Each row was made from one small tree. Brackets hold a mark, then the marks that hang from it, in alphabetical order. Every link used is in the known rows. Write each row's tree.
Known rows
[Z C H K R S Y]: -2.01 -1.35 -0.08 -0.70 -2.17 +2.81 -1.23 +0.60 -3.91 -0.70 +4.05 -0.20 -2.11 -4.29 +3.32 -0.92 -2.54 +4.57 +1.21 -4.53 +1.92 -5.70 +5.87 -7.99 -0.39 +2.90 +0.38 +0.11 +2.54
[Y [Z C R S]]: -0.43 +0.28 +0.15 -1.94 -0.60 +1.74 +0.23 -2.13 +0.82 -2.43 +0.22 -1.44 +1.09 -0.83 -2.31 -0.43 -1.53 +1.84 +0.91 -3.65 +1.12 -2.26 +4.15 -1.64 +0.02 +1.30 -0.28 +1.39 +1.35
[B C]: +1.99 -2.11 -2.18 -0.39 +0.74 +0.09 -0.89 +0.36 -1.42 +1.03 -0.09 +1.54 +0.63 -0.70 -0.16 -0.36 -0.21 +0.77 -0.31 -0.09 -0.85 -0.07 +1.36 -0.93 +1.54 -0.20 -0.35 -0.57 +1.89
[S Z]: -1.02 +0.08 -0.32 -0.42 -0.23 +1.31 +0.08 -1.33 +0.28 -0.24 -1.25 +0.94 +0.08 +1.00 -1.90 +1.18 -0.10 +1.32 -0.74 -0.14 -0.16 -0.11 -0.90 -0.16 -1.48 +2.43 +0.91 +1.45 +0.33
[R [Z C]]: -0.66 +0.33 -1.85 -0.91 -1.74 +2.53 -0.83 -2.28 +0.24 -1.26 +0.38 -0.45 +1.01 -0.12 -0.72 +1.86 +0.97 +1.88 -1.87 -1.76 +0.78 -0.17 +0.71 -0.65 -1.78 +0.80 +1.33 -0.09 +0.77
[T [H P [Z C Y]]]: -1.56 +0.05 -1.16 -0.95 -2.18 +0.23 -1.00 -0.07 +0.89 +2.14 -0.71 +1.09 +0.47 -0.83 -2.72 +0.86 +0.63 +0.33 +1.84 +0.12 +1.62 -5.11 +0.09 -2.00 +1.69 +0.51 +2.15 +0.10 +1.25
[S [Z C]]: -0.90 -0.24 -1.72 -0.62 -0.15 +2.09 -0.13 -1.44 -0.35 -0.02 -1.97 +1.59 +1.29 +0.64 -3.13 +1.30 +0.57 +1.04 -0.97 -1.21 +0.58 -1.18 +0.45 -0.72 -1.56 +2.70 +1.89 +1.47 +0.76
[H P [Z C R S Y]]: -2.85 -0.67 -0.62 -1.30 -0.49 +2.10 -0.11 -1.37 -0.63 +0.37 +1.07 +1.96 +0.41 -3.55 -3.27 +0.76 -0.56 +2.53 -0.26 -3.29 +2.14 -4.99 +4.26 -2.92 +1.33 -0.02 +2.63 -0.22 +3.59
[Y Z]: +0.51 +0.43 -0.13 -0.98 -1.59 +1.32 -0.25 -1.31 +1.45 -1.93 +0.04 -0.99 +0.37 +0.57 -1.45 +0.02 -0.85 +0.42 +0.91 -0.19 +0.90 -0.73 +1.39 -0.13 +0.24 +0.82 -0.57 +1.31 -0.64
[R [Z C [H P] S]]: -1.93 +0.25 -2.52 -0.20 -2.88 +1.56 -0.08 -3.31 -0.21 -1.67 +2.05 -0.24 -0.48 -0.34 +0.98 +1.72 -0.05 +2.80 -0.65 -2.14 +0.81 -1.51 +1.42 -1.84 -2.70 +2.91 +0.25 +0.42 +1.63
[H [Z Y]]: -1.45 -0.23 +0.53 +0.00 -1.77 +2.89 -1.16 +0.37 -0.85 +0.74 +1.03 +1.11 -1.16 -0.86 -2.02 +0.80 -0.66 +1.37 -1.07 +0.21 +1.59 -1.36 +1.52 -1.64 +1.00 -1.09 +1.11 +0.00 +0.72
[Z H R S Y]: -1.01 -1.48 +2.62 -1.06 -1.03 +0.65 -0.66 +0.83 -2.56 -1.13 +3.34 -1.43 -3.81 -2.72 +2.73 -0.50 -2.18 +3.65 +1.11 -2.43 +0.42 -2.92 +3.97 -4.25 -0.33 +1.71 -0.95 -0.43 +1.72
[H [Z C K R Y]]: -2.50 -0.33 -0.54 -1.17 -1.51 +4.09 -1.36 +0.76 -2.05 +0.94 +1.80 +1.01 +0.51 -3.14 -1.45 -0.27 -1.19 +2.98 -0.86 -2.84 +2.48 -3.75 +3.61 -4.96 +1.23 -0.09 +2.84 -0.58 +2.16
[R [Z C Y]]: -0.06 -0.52 -0.86 -1.31 -2.24 +3.69 -1.78 -1.61 -0.36 -1.48 +0.61 -0.29 -0.27 -1.05 -0.96 +2.61 +1.16 +2.37 -2.17 -1.36 +1.46 -1.26 +1.94 -1.59 -0.97 +0.08 +1.38 +0.15 +0.61
[Y [Z C [H P] K R S]]: -1.72 +0.31 -1.84 -1.22 -2.63 +1.67 +0.12 -2.03 -0.25 -2.19 +2.56 -0.68 +0.58 -1.95 +0.81 -1.25 -2.38 +2.91 +2.37 -3.69 +1.74 -4.46 +4.20 -4.53 -0.57 +3.92 +0.23 +1.21 +1.66
[R [Z K Y]]: -1.14 +0.26 +0.05 -0.72 -3.24 +3.73 -1.76 -1.47 -0.05 -1.64 +2.46 -0.84 -1.50 -1.57 +1.86 +1.84 -0.36 +3.46 -1.68 -0.59 +0.98 -0.96 +0.54 -3.09 -0.75 +0.52 +0.37 +0.52 +0.30
[Y [Z [C B] [H P] K S]]: -1.07 -1.15 -2.25 -0.25 -3.82 +2.11 +0.28 -2.48 -0.32 -2.79 +2.57 +0.14 +0.32 -1.20 +0.66 -1.17 -2.66 +1.71 +1.89 -2.09 +2.21 -3.63 +3.39 -4.08 -0.70 +4.47 -1.10 +2.38 +0.78
[S [Z C R]]: -1.15 -0.49 -0.90 -1.88 +0.88 +1.75 +0.03 -1.07 -0.59 -0.08 -1.57 +0.68 +1.69 -0.48 -2.84 +0.56 +0.23 +2.13 -0.83 -2.82 +0.34 -1.72 +1.19 -1.35 -1.39 +2.76 +2.74 +0.50 +1.60
[P [H Z]]: -2.36 -0.17 -0.63 +1.08 +0.28 +0.82 -1.12 +0.24 +0.54 +2.20 +0.50 +0.13 -1.37 +0.19 +0.33 +0.95 -1.85 -0.24 +0.14 +0.63 +1.08 -1.08 -0.38 -1.41 -1.06 +1.10 +1.81 -0.50 -0.64

Write each row's tree
-3.22 -0.62 -0.15 +0.43 -0.05 +2.40 -1.68 +0.25 -0.44 +1.80 +1.64 +0.04 -1.80 -2.12 +0.70 +0.90 -2.76 +1.68 +0.11 -1.77 +1.91 -3.52 +2.45 -4.61 -0.73 +1.35 +2.03 -0.16 +0.75 : [P [H [Z C K R S Y]]]
-1.52 +0.43 -1.27 -1.07 -2.76 +2.29 -0.21 -1.57 -0.64 -2.31 +2.62 -1.40 +0.17 -1.35 +1.01 -1.35 -2.77 +2.91 +2.01 -3.69 +1.65 -3.44 +4.25 -4.73 -0.84 +3.70 -0.38 +1.27 +1.23 : [Y [Z C H K R S]]
-3.82 -0.14 -1.10 -0.91 -1.41 +2.96 -0.35 -1.38 -1.03 +0.49 +2.27 +2.14 +0.45 -4.36 -1.66 +0.29 -1.35 +3.41 +0.01 -3.59 +2.42 -5.70 +4.15 -5.02 +1.35 +0.61 +2.60 +0.25 +3.73 : [H P [Z C K R S Y]]
-1.16 -2.58 -0.18 -2.14 -0.76 +3.65 -0.79 -0.45 -1.85 -0.99 +0.13 +1.07 +0.70 -2.69 -1.34 +0.01 -0.89 +3.30 -1.15 -2.84 +1.51 -3.45 +2.43 -4.61 -0.37 +3.39 +2.16 +1.32 +1.57 : [S [Z [C B] K R Y]]
-2.98 +1.20 -1.58 +0.50 -3.87 +1.73 -0.12 -3.20 +0.10 -1.91 +3.90 -0.70 -1.65 -0.76 +3.72 +1.04 -1.69 +3.77 -0.05 -1.46 +0.34 -1.24 +0.01 -3.35 -2.52 +3.39 -0.81 +0.86 +1.38 : [R [Z [H P] K S]]
-0.59 -1.48 -0.15 -2.00 -0.42 +3.39 -1.85 +1.47 -2.67 -0.03 +1.57 +0.25 +0.50 -4.73 +0.61 -0.52 -0.37 +3.13 -0.07 -3.78 +2.08 -5.05 +4.85 -6.01 +1.30 +0.48 +2.61 -0.68 +1.92 : [Z C K R Y]
-2.20 +0.60 -1.26 -1.52 -1.10 -0.72 -0.14 -0.29 +1.14 +2.21 -0.58 +0.29 +1.67 -0.91 -2.34 -0.20 +0.32 +0.60 +2.16 -1.25 +1.09 -4.63 -0.20 -1.64 +1.41 +1.04 +2.61 -0.71 +1.91 : [T [H P [Z C R]]]
-2.24 -0.82 +1.85 -0.51 -2.34 +1.84 -0.94 +0.88 -2.97 -1.06 +5.07 -1.14 -3.86 -3.93 +5.02 -1.15 -3.47 +4.85 +1.53 -2.93 +0.86 -4.02 +3.90 -7.22 -0.26 +2.60 -1.07 +0.16 +1.97 : [Z H K R S Y]
-2.39 -0.43 +0.78 -1.06 -0.69 +3.32 -0.69 -0.44 -1.39 +0.25 +1.14 +0.61 -0.38 -2.25 -2.81 +0.43 -1.28 +2.70 -1.07 -3.26 +1.78 -2.94 +4.24 -3.22 +0.80 -0.67 +1.39 +0.10 +2.69 : [H [Z C R S Y]]
+0.25 -0.34 -2.96 -0.85 -2.60 +1.11 -0.34 -1.33 -0.04 -1.55 +0.61 +0.19 +0.95 -0.13 -1.24 -0.07 -0.17 +0.54 +1.85 -0.91 +2.03 -3.17 +2.84 -1.55 -0.53 +3.11 +0.99 +0.71 +0.00 : [Y [Z C [H P]]]
-2.81 -1.63 -0.39 +1.12 -0.91 +2.71 -1.54 -0.04 -0.37 +1.48 +1.56 +0.65 -1.91 -1.59 +0.64 +0.89 -2.89 +0.88 -0.20 -0.56 +2.18 -3.00 +1.83 -4.31 -0.65 +1.68 +1.03 +0.71 +0.06 : [P [H [Z [C B] K S Y]]]
-3.07 -0.49 -0.67 +1.35 -0.76 +2.77 -1.75 -0.11 -0.26 +1.91 +1.39 +0.73 -1.98 -1.35 +0.61 +1.40 -2.50 +1.02 +0.00 -0.66 +2.11 -3.07 +1.81 -4.15 -0.83 +1.32 +1.40 +0.55 +0.08 : [P [H [Z C K S Y]]]
-1.68 -1.73 -0.94 -0.14 -4.60 +4.18 -1.30 -2.16 -1.79 -2.53 +3.86 -0.46 -1.97 -1.99 +2.66 +1.04 -1.65 +4.02 -1.26 -2.16 +1.70 -2.20 +2.63 -5.20 -1.98 +3.18 -0.79 +1.31 +1.19 : [R [Z [C B] H K S Y]]
-2.03 -0.79 -3.74 -1.16 -1.15 +0.42 -0.18 +0.66 -2.92 +0.37 +2.93 +0.82 +1.57 -3.70 +3.02 -1.86 -0.79 +2.74 +2.04 -3.86 +1.76 -5.35 +3.17 -5.95 -0.65 +4.30 +3.16 -1.75 +2.41 : [Z C [H P] K R]
-2.29 +0.80 +1.05 -1.25 -2.30 +0.93 -1.28 +0.86 +0.47 +1.84 +0.98 -0.85 -0.56 -1.04 -0.28 -0.47 -1.17 +1.79 +1.68 -0.43 +1.05 -3.80 -0.28 -3.78 +1.62 +0.40 +1.15 -0.14 +1.04 : [T [H [Z K R Y]]]
-2.82 -0.62 +0.26 +0.22 -0.03 +2.03 -1.86 +1.07 -0.16 +2.01 +1.85 -0.25 -1.89 -1.89 +1.52 +0.67 -2.54 +1.45 +0.24 -0.45 +1.62 -2.77 +1.09 -4.06 -0.36 +1.07 +2.29 -0.92 -0.02 : [P [H [Z K R Y]]]
-2.93 +0.10 -0.02 +1.47 +0.16 +0.92 -0.74 -0.50 +0.82 +1.86 +0.87 -0.09 -1.99 +0.22 +0.50 +1.13 -2.53 +0.22 +0.24 +0.11 +0.85 -1.07 +0.08 -1.63 -1.35 +1.11 +0.68 +0.28 -0.12 : [P [H [Z S]]]
-1.92 +0.63 -0.41 -1.05 -2.70 +0.94 +0.30 -1.97 +0.33 -2.45 +3.24 -1.39 -0.63 -1.60 +2.05 -1.35 -3.04 +3.09 +2.66 -2.57 +1.03 -3.30 +2.96 -4.06 -0.51 +3.71 -0.77 +1.18 +1.22 : [Y [Z [H P] K R S]]
-1.23 -1.22 -0.83 -1.32 -2.89 +2.23 +0.11 -1.54 -0.93 -3.08 +2.98 -1.37 +0.35 -1.66 +1.15 -2.13 -3.24 +2.80 +1.65 -3.71 +1.85 -3.24 +4.32 -4.84 -0.69 +4.26 -0.87 +1.50 +1.23 : [Y [Z [C B] H K R S]]
-0.89 +0.39 -0.72 -1.43 -2.71 +1.58 -0.49 -0.36 -0.42 -2.02 +2.77 -1.84 -0.14 -1.00 +2.02 -1.70 -2.43 +2.63 +2.22 -1.84 +1.28 -2.38 +2.34 -3.91 -0.41 +3.30 +0.13 +0.18 +0.20 : [Y [Z H K R]]
-0.85 -1.92 -1.46 -1.45 -2.00 +2.77 -1.96 +2.31 -4.40 +0.08 +3.26 +0.18 -0.74 -4.34 +3.02 -1.10 -1.08 +3.65 +1.06 -3.39 +2.41 -5.64 +4.99 -7.54 +0.07 +2.80 +2.51 -1.38 +1.59 : [Z C H K R Y]
-2.13 -0.26 +0.06 +0.28 -1.74 +3.71 -0.89 -0.87 -1.14 +0.47 +0.82 +1.51 -0.87 -1.19 -3.10 +1.18 -1.08 +1.77 -1.25 -1.66 +1.92 -2.49 +3.50 -2.54 +0.57 -0.71 +0.61 +1.02 +1.88 : [H [Z C S Y]]
-1.43 +0.54 -2.64 +0.05 -3.63 +2.09 -0.11 -2.50 -0.07 -2.07 +2.16 +0.17 +0.08 -0.88 +0.51 -0.34 -2.09 +1.85 +2.25 -2.07 +1.96 -3.92 +3.46 -3.92 -0.80 +3.89 -0.61 +2.13 +0.79 : [Y [Z C [H P] K S]]
-0.50 +0.54 -0.01 +0.01 -2.99 +0.99 +0.08 -1.84 +0.65 -2.41 +1.77 -1.37 -1.48 +0.89 +0.36 -0.24 -2.23 +1.36 +1.79 -0.69 +0.80 -1.08 +2.18 -1.45 -1.03 +2.61 -2.12 +1.86 -0.16 : [Y [Z H S]]
-0.29 -4.44 +1.09 -1.70 -1.12 +1.62 -0.46 +0.69 -3.72 -1.76 +2.87 -0.38 -1.81 -3.73 +1.22 -1.29 -1.96 +3.12 +0.29 -3.97 +1.73 -4.22 +5.82 -5.32 -0.20 +2.84 -0.41 -0.02 +2.23 : [Z [C B] H R S Y]
-3.04 +0.66 -1.55 +1.78 -3.01 -0.07 +0.66 -1.48 -1.17 -0.45 +4.09 +0.71 -2.03 -1.60 +4.64 -0.85 -2.76 +2.46 +2.28 -1.16 +0.39 -3.10 +0.96 -4.67 -1.24 +4.06 -1.58 +1.21 +1.47 : [Z [H P] K S]
-3.56 +0.66 -0.20 -0.74 -0.02 +0.30 +1.13 -1.92 +0.59 +0.31 +1.60 +1.10 +0.54 -2.10 -1.79 -0.07 -1.36 +2.16 +0.28 -2.57 +0.76 -2.75 +1.62 -1.41 +0.63 +0.50 +1.60 -0.35 +3.31 : [H P [Z R S]]
-1.41 -0.52 -2.91 -0.57 -4.18 +3.50 -1.88 -1.52 -1.59 -1.26 +2.89 +0.36 -0.83 -2.25 +2.14 +1.79 +0.26 +3.61 -0.69 -1.36 +2.13 -3.46 +1.97 -4.57 -1.57 +2.75 +1.84 -0.04 +0.95 : [R [Z C [H P] K Y]]
-2.45 -0.43 -3.01 -1.18 -1.03 +1.61 -0.07 -0.97 -1.78 +0.13 +0.87 +1.44 +1.25 -1.63 +0.31 -0.23 -0.59 +3.18 +0.70 -2.85 +1.02 -3.87 +1.24 -4.38 -1.90 +5.44 +3.08 +0.36 +1.95 : [S [Z C [H P] K R]]
